Each row was made from one small tree. The marks that hang from a mark follow it in brackets, in alphabetical order. Every link used is in the known rows. Write each row's tree.
(in the rows, 128 means zero)
Known rows
S(T Z): [ 75 134 150 183 118 156 143 110 167 150 123  67 144 129 107 140 156 137
 112  97 101 127 168 103  88 131 143 106  86 118 138 130 102 139 163 163
 134 117 136 132 134 150 111]
N(C): [ 91 151 119 172 131 136 143 111 210 121 108 109 114 109 165 152 150 124
 132 142 100 123  95 127 111 126 157  92  87  97 120  96 135 143 156 163
 139 140 124 162 131 165 110]
G(U): [ 92 156 109 158 115 135 142 133 179 132 124  97 116  90 151 136 150 143
 122 123  90 118 139 138 133 124 142  97  87 101 137 126 107 157 151 187
 142 156 123 156 142 133 136]
S(N): [ 94 149 111 162 117 148 148 106 205 130 133 116 132 105 156 160 159 139
 119 151  89 121 137 132 108 123 134  95  95 101 149  98 142 141 139 162
 132 137 143 157 119 146 114]
V(Y): [110 149 101 145 107 145 155 141 192 113 131  98 103  94 174 136 156 140
 131 133  95  96 148 124 114 112 147  74  93  99 134 106 132 169 148 179
 144 146 148 177 123 104 108]
T(S(N)): [ 94 141 127 146 103 141 156  97 182 137 131  98 137 110 165 164 156 158
 113 151  95 144 127 111  96 121 155 110  89 106 146  94 151 136 139 162
 115 117 131 159 126 159 114]
S(T W X Z): [ 69 105 177 178 119 165 159  91 126 148 154  47 166 159  99 135 166 145
 110  95 102 162 202 100  82 167 134 105  94 124 135 118  92 110 162 136
 114  97 140 115 147 165 122]
C(N): [ 81 158 119 180 126 146 138 122 201 114 120  95 102 116 145 157 161 132
 126 130 104 124  79 132 115 116 162  89  97  99 141 109 129 129 152 154
 147 123 115 160 102 130 130]
X(S(N T W(K))): [ 73 136 154 164 133 150 147 114 121 157 160  75 157 179 119 151 160 169
 112  79  97 151 160 127  69 159 127 117  83 123 143 107 100 120 148 145
 111 116 125 130 119 144 100]
H(Y(V(R))): [140 151  99 101 122 166 154 150 195 104 129 106 100  62 204 145 151 144
 137 138 125  49 158 145 123  98 179  53  94  67 146  95 112 180 153 185
 163 149 153 196 149 105 123]
H(R Y(V)): [148 160  98  93 126 180 154 132 199 105 135 101 107  64 203 148 156 134
 134 147 140  49 144 142 126  91 179  57  89  62 140  89 100 197 156 178
 178 143 155 198 162 119 121]
T(K(W)): [ 98 164 124 145 105 127 153 147 151 134 128  77 121 118 171 143 149 141
 121 114  69 108 121 123  91 112 131 118  72 126 109 118 109 137 147 158
 142 143 132 157 137 130 131]
C(D): [ 95 148 122 166 106 132 144 117 214 112  94  96  96 123 154 149 159 119
 128 128  95 111  86 123 104 126 156 100  88 111 113 111 123 153 160 167
 158 126 110 155 119 154 113]
U(G Y): [125 177  95 154 115 132 142 145 169 149 137  96 103  78 148 132 164 149
 124 137 123 100 156 140 138 131 128  76  92 108 160 137 130 173 148 201
 143 157 121 177 122 144 117]
Q(D(C(N))): [ 88 158 104 205 119 132  91  97 212 120 111  89 108 120 147 155 166 136
 144 125  91 135  29 138  96 103 202 106  73  82 116 107 114 133 153 139
 175 126  95 187 100 139 134]
X(F S): [ 86 139 118 146  87 142 142 127 142  93 119  88 132 131 148 155 172 142
 110  92 107 139 145 124 101 165 160  95  91 116 167 106 147 115 153 163
 104 142 146 158 141 128  83]
U(G J): [112 168 100 149 122 125 127 158 164 141 135  88 114  76 155 141 165 142
 113 125 102 120 132 129 142 130 142  97 103 112 161 153 101 169 149 186
 141 157 123 172 134 139 121]
D(C): [ 89 157 112 173 104 139 127 115 192 120 111  94 115 107 152 146 157 126
 134 124  87 126  96 135 103 119 180  89  81 100 124 108 117 143 152 161
 145 142 119 168 125 146 122]
G(U(J Y(V))): [125 170 100 140 121 138 137 156 163 151 136  98 105  50 170 123 136 179
 129 116 124  88 164 164 169 132 155  82  85  78 162 146  87 183 158 207
 162 190 134 188 155 151 135]
U(G J Y(V(R))): [158 174  92 113 128 140 129 182 161 150 139 104  93  32 186 128 159 171
 131 126 149  60 177 164 168 123 165  57 105  76 182 149 104 193 148 213
 157 186 130 209 147 134 129]
P(S(N(C) X Z)): [ 62 104 147 163 131 164 152  82 188 148 127  94 164 146 146 152 149 155
 102 156 113 168 144 105  87 154 196 105  79  85 153  71 126  99 130 128
 106 107 135 141 125 217  94]
K(U(G J Y(V)) W): [139 184  96 103 128 110 135 180 135 161 163  95 114  51 179 117 150 181
 116 129 122 103 178 161 165 140 123  90  72  86 157 160  70 173 145 186
 147 194 113 199 152 142 152]
W(K(U(G J))): [ 90 186 112 150 163 117 117 190 131 166 138  85 115  99 154 130 154 161
 100 104 103 126 157 142 134 144 107 101  89 113 146 151  74 179 142 190
 150 179 103 162 146 114 143]
S(T(K(U W)) X): [ 65 137 153 141 140 125 143 148 126 153 148  68 151 148 157 127 134 166
 108  99  82 155 178 118  83 164  95 115  68 117 110 119  82 126 141 145
 127 137 123 141 175 139 162]
W(K): [ 78 171 120 171 134 141 146 148 155 133 120  83 108 120 149 143 154 135
 118 105  93 105 133 117 107 126 127  90  91 119 121 107 121 159 151 181
 148 149 125 148 127 116 118]
K(U(G J Y) W): [130 179  93 127 124  98 139 174 132 167 159  93 116  65 162 119 157 167
 108 129 110 125 166 148 159 144 108 102  73 101 149 161  77 163 140 179
 137 188 104 188 142 141 148]
S(T(K) W X(F)): [ 70 118 174 154 125 147 141 125 103 132 157  62 155 169 136 135 155 157
 109  78  94 159 197 122  73 192 111 113  94 131 126 109 109 104 154 134
 116 117 154 124 178 140 118]
P(S(N T W X)): [ 68 101 158 141 127 156 165  88 135 151 169  81 161 159 122 141 157 164
 108 126  93 166 171 101  79 176 151 107  87 108 132  80 119 107 124 126
  98 101 139 127 124 174 105]
Q(D): [105 156  98 180 107 130 125 106 185 121 117  88 114  97 150 150 173 135
 136 129  83 110  94 113 105 113 152 103  80 108 118 114 137 159 147 169
 160 140 126 179 119 120 122]
D(C(N)): [ 77 160 119 190 120 142 113 114 209 118 112  95 104 124 148 153 155 129
 134 126  99 137  53 147 105 112 197  91  84  85 130 107 111 123 155 139
 154 124  99 167 104 149 133]
P(S): [ 85 145 117 141 103 144 158 120 159 125 121  87 112 105 143 142 160 140
 117 126  90 118 118  99 101 132 177  96  84 113 131  94 135 141 128 167
 122 132 131 154 113 141  99]
X(F S(N W)): [ 92 124 132 144  90 147 148  99 140 111 152  97 156 152 141 164 181 154
 109 104 102 158 166 142  92 174 150 109  93 115 172  97 141  91 146 135
  93 127 154 148 131 147  78]
W(K(U(Y))): [ 89 184 116 165 151 129 140 163 138 161 135  92 106 104 150 126 146 162
 114 105 111 109 168 145 123 147 101  81  80 109 129 122 105 170 145 191
 153 177 112 161 138 113 136]
P(S(T)): [ 75 136 136 145 117 143 154 119 149 143 129  79 123 125 123 136 154 146
 115 110  92 127 132  92  87 142 164 103  79 114 122 103 124 142 135 162
 121 123 129 142 121 144 101]
G(U(J Y)): [114 168  98 159 118 127 138 152 158 156 130  95 109  67 154 123 143 165
 121 118 112 110 152 151 163 137 140  94  87  93 157 145  93 172 152 200
 150 182 124 177 148 151 132]
G(U(Y(V))): [119 169 105 140 118 145 145 139 176 140 134 104 104  64 166 125 138 171
 135 123 122  83 165 163 152 126 151  72  80  80 153 129 108 179 158 206
 158 176 132 178 146 145 135]
W(K(U(Y(V)))): [ 99 187 119 144 152 137 138 170 144 156 140  96 103  91 165 128 140 175
 122 104 121  88 177 156 128 141 111  70  78  94 136 121  99 182 148 197
 162 185 120 170 145 112 139]

Which tree is each row?
[122 189 109 120 165 136 127 194 139 165 141 103  97  72 178 122 152 180
 122 109 138  74 196 171 139 134 123  59  87  83 151 131  96 194 143 212
 159 190 109 184 151 104 151]
W(K(U(G Y(V(R)))))
[139 164  99 123 125 142 135 169 165 149 133 106  99  38 184 121 142 180
 134 116 135  69 172 171 173 124 168  69  93  66 167 140  90 185 154 210
 161 193 133 197 163 137 143]
G(U(J Y(V(R))))
[ 88 132 167 144 105 141 160 115 109 140 145  53 143 145 170 146 155 167
 115 109  88 163 148 106  75 151 146 125  84 134 123 104 118 121 140 148
 114 105 132 140 159 155 132]
T(K S(W X))
[ 75 131 143 138 104 134 135 128 133 136 145  84 166 173 150 152 148 175
 101  82  93 155 162 132  65 165 135 131  68 116 156 106 122  91 146 133
 103 127 148 145 152 149  94]
X(F S(N T(K(W))))
[ 63  92 173 157 123 169 162  77 130 167 165  64 179 166 101 139 161 166
  99 120 101 174 194  93  69 172 165 116  82 111 149  91 102  95 131 119
  95  86 143 117 124 194 100]
P(S(N T W X Z))
[ 69 139 175 190 139 156 150 120 110 172 147  45 147 161  91 135 161 145
 109  70  97 132 185 109  74 144 126 117  85 135 119 130  76 135 170 150
 134 111 126 112 131 140 111]
S(T W(K) Z)
[ 78 123 139 139  94 139 159 110 137 106 125  75 136 121 166 152 161 154
 103 128 109 163 160  94 103 167 154  99  96 110 149  86 160 113 149 158
 101 120 144 154 162 154 111]
T(S(X(F)))
[101 160 108 130 118 106 147 159 143 140 143  90 124  83 165 134 156 147
 109 124  82 133 139 129 137 136 120 111  76 105 128 139  81 143 143 157
 133 174 118 171 147 127 150]
K(U(J) W)
[ 79 177 118 158 155 121 128 174 133 155 131  87 116 104 156 135 149 159
 106  98  94 124 147 134 128 145 110 101  87 112 131 132  82 168 145 179
 151 175 115 156 146 110 141]
W(K(U(J)))
[ 76 160 145 157 145 131 125 151 151 160 135  84 133 131 146 134 138 162
 115  89  83 130 158 136  81 145 104 117  77 121 117 136  89 160 143 168
 147 144 122 143 161 119 146]
S(T(K(U)))
[ 76 100 158 166 110 173 155  79 146 130 160  82 180 152 128 157 177 149
  96 128 108 173 219 126  98 179 140 104 103 109 174  92 125  83 151 118
  99 108 167 127 149 175  99]
S(N W X(F) Z)
[107 195 112 137 163 132 127 182 138 167 146  95 105  85 166 122 147 178
 118 109 128  94 184 162 137 142 109  72  80  95 151 137  91 190 146 206
 161 184 108 174 144 118 142]
W(K(U(G Y(V))))
[ 92 146 155 149  88 132 159 126 126 157 123  45 147 131 162 148 148 163
 104 107  83 144 133  98  71 106 163 145  61 133 123 123 102 120 151 151
 122 110 123 149 145 159 126]
T(K(W) S(Z))
[ 74 121 122 151 116 152 147 105 181 108 140 111 151 127 163 156 161 146
 104 146 106 152 181 125 112 174 130  84 105  94 168  79 158 106 139 144
 111 133 162 150 152 156 107]
S(N X(F))
[141 182  96 131 124 136 130 166 161 152 144  96 100  47 170 129 151 171
 127 124 138  82 164 157 163 132 149  71  95  88 180 158 101 191 154 209
 159 180 131 199 140 151 120]
U(G J Y(V))
[111 172 102 152 130 120 134 155 152 155 137 103 110  69 158 127 151 164
 115 120 114 118 160 147 148 151 116  87  88  98 153 145  95 173 141 186
 148 187 125 180 147 132 138]
K(U(J Y))
[ 68 125 149 149 135 140 148 120 159 156 157  82 166 157 159 141 133 168
 108 120  82 151 173 118  75 151 109 117  76 109 125  99 109 111 139 132
 122 117 140 139 155 163 140]
S(N T(K(W)) X)
[ 56 104 143 137 125 156 148 102 149 133 147  93 159 151 134 144 150 166
  96 126 106 163 184 102  84 187 153  99  89  96 155  72 146 101 126 134
  97 115 153 136 144 171  91]
P(S(N T X(F)))
[101 130 147 153 117 137 159  77 179 144 143 100 146 132 167 165 159 155
 120 157  98 164 111 125  88 133 165 122  84 103 127  84 137 118 146 137
 107 106 122 150 125 191 108]
T(S(N(C) W))
[130 173 103 115 119 117 149 164 140 150 154  97 112  57 179 124 144 175
 120 124 112  98 166 152 157 140 127  89  71  84 141 141  81 164 148 174
 146 194 125 193 151 135 149]
K(U(J Y(V)) W)
[ 93 185 113 162 154 121 132 178 126 170 136  90 106  95 156 126 145 169
 110  98 114 112 164 145 139 152 103  89  84 106 139 137  85 174 144 191
 156 189 114 168 144 118 138]
W(K(U(J Y)))
[ 69 133 151 153 125 135 153 138 134 142 143  61 146 151 152 131 136 155
 115  98  83 141 161 105  79 151 113 112  75 122 109 112 102 122 149 144
 128 123 133 138 164 148 141]
S(T(K(W)) X)
[ 70 120 149 173 111 165 138  94 170 153 134  77 172 158 112 155 158 165
 106  96 108 153 169 116  72 145 157 113  80 110 173 118 110 112 152 147
 109 109 135 136 123 170  93]
X(S(N T Z))
[ 51 108 171 158 132 167 143 104 145 174 143  67 176 168 124 140 139 179
  95 109  98 162 181  99  56 158 164 121  74 110 149  96 102 108 126 134
 114  97 143 125 140 190 106]
P(S(N T(K) X Z))
[ 72 143 155 162 125 144 148 129  98 144 147  55 140 172 114 141 163 159
 117  60  96 141 150 115  73 159 133 110  82 133 126 119  95 128 157 156
 115 121 119 128 125 129 102]
X(S(T W(K)))
[ 67 119 151 161 122 162 146  92 167 169 136  82 159 142 106 146 151 159
 100 120  98 143 166  99  74 137 174 119  77 105 149 100 113 120 133 143
 116 105 140 131 113 176  93]
P(S(N T Z))
[112 167 103 136 114 114 160 145 149 147 148  97 114  85 160 125 154 153
 119 134  99 117 161 140 134 138 104  93  67 102 124 126 108 145 142 169
 134 173 117 175 136 130 146]
K(U(Y) W)
[ 97 130 161 160  88 149 167  91 129 144 135  53 144 124 129 152 173 149
 111 115  96 153 151  97  86 128 170 123  85 130 136 117 112 123 157 152
 109  99 129 139 128 161 110]
T(S(W Z))
[130 180  92 155 121 123 131 163 153 158 138  91 104  65 152 130 161 156
 118 126 125 104 152 143 156 137 133  86  98 105 170 157 107 179 148 200
 146 173 122 186 131 151 117]
U(G J Y)
[ 77 125 168 154 146 144 143 100 156 174 152  91 152 168 141 148 141 167
 117 119  88 152 125 130  54 149 164 136  69 110 109  88 102 114 130 125
 118 105 126 131 125 188  99]
P(S(N(C) T(K) W))
[ 66 116 142 170 104 162 149 109 150 111 122  72 153 127 135 145 167 136
  99 114 115 150 195 106 108 172 150  88  99 110 166 102 132 105 158 149
 114 125 159 139 159 158 102]
S(X(F) Z)
[ 48  93 160 152 122 166 147  89 144 149 144  77 177 161 113 142 153 167
  86 116 114 172 204  93  76 184 168 108  85  99 168  82 129  90 134 130
  94 103 156 126 144 189  87]
P(S(N T X(F) Z))
[ 56 127 161 164 178 141 118 118 189 167 145 109 169 164 169 144 121 180
 109 131 101 174 159 148  73 172 107 113  76  90 127  94  97 123 137 133
 131 130 126 143 173 185 146]
S(N(C) T(K(U)) X)
[ 75 143 155 172 154 147 148 115 140 168 168  85 147 160 120 144 156 156
 115 103  89 135 172 129  80 145 102 113  89 120 120 104 101 136 150 145
 130 119 129 122 124 138 116]
S(N T W(K))
[ 69 123 168 155 100 150 144 119 118 135 117  49 160 148 163 151 150 171
  92 101 106 169 179  99  73 159 163 126  84 124 155 106 126 104 151 152
 109 107 147 140 177 168 111]
T(K S(X(F) Z))
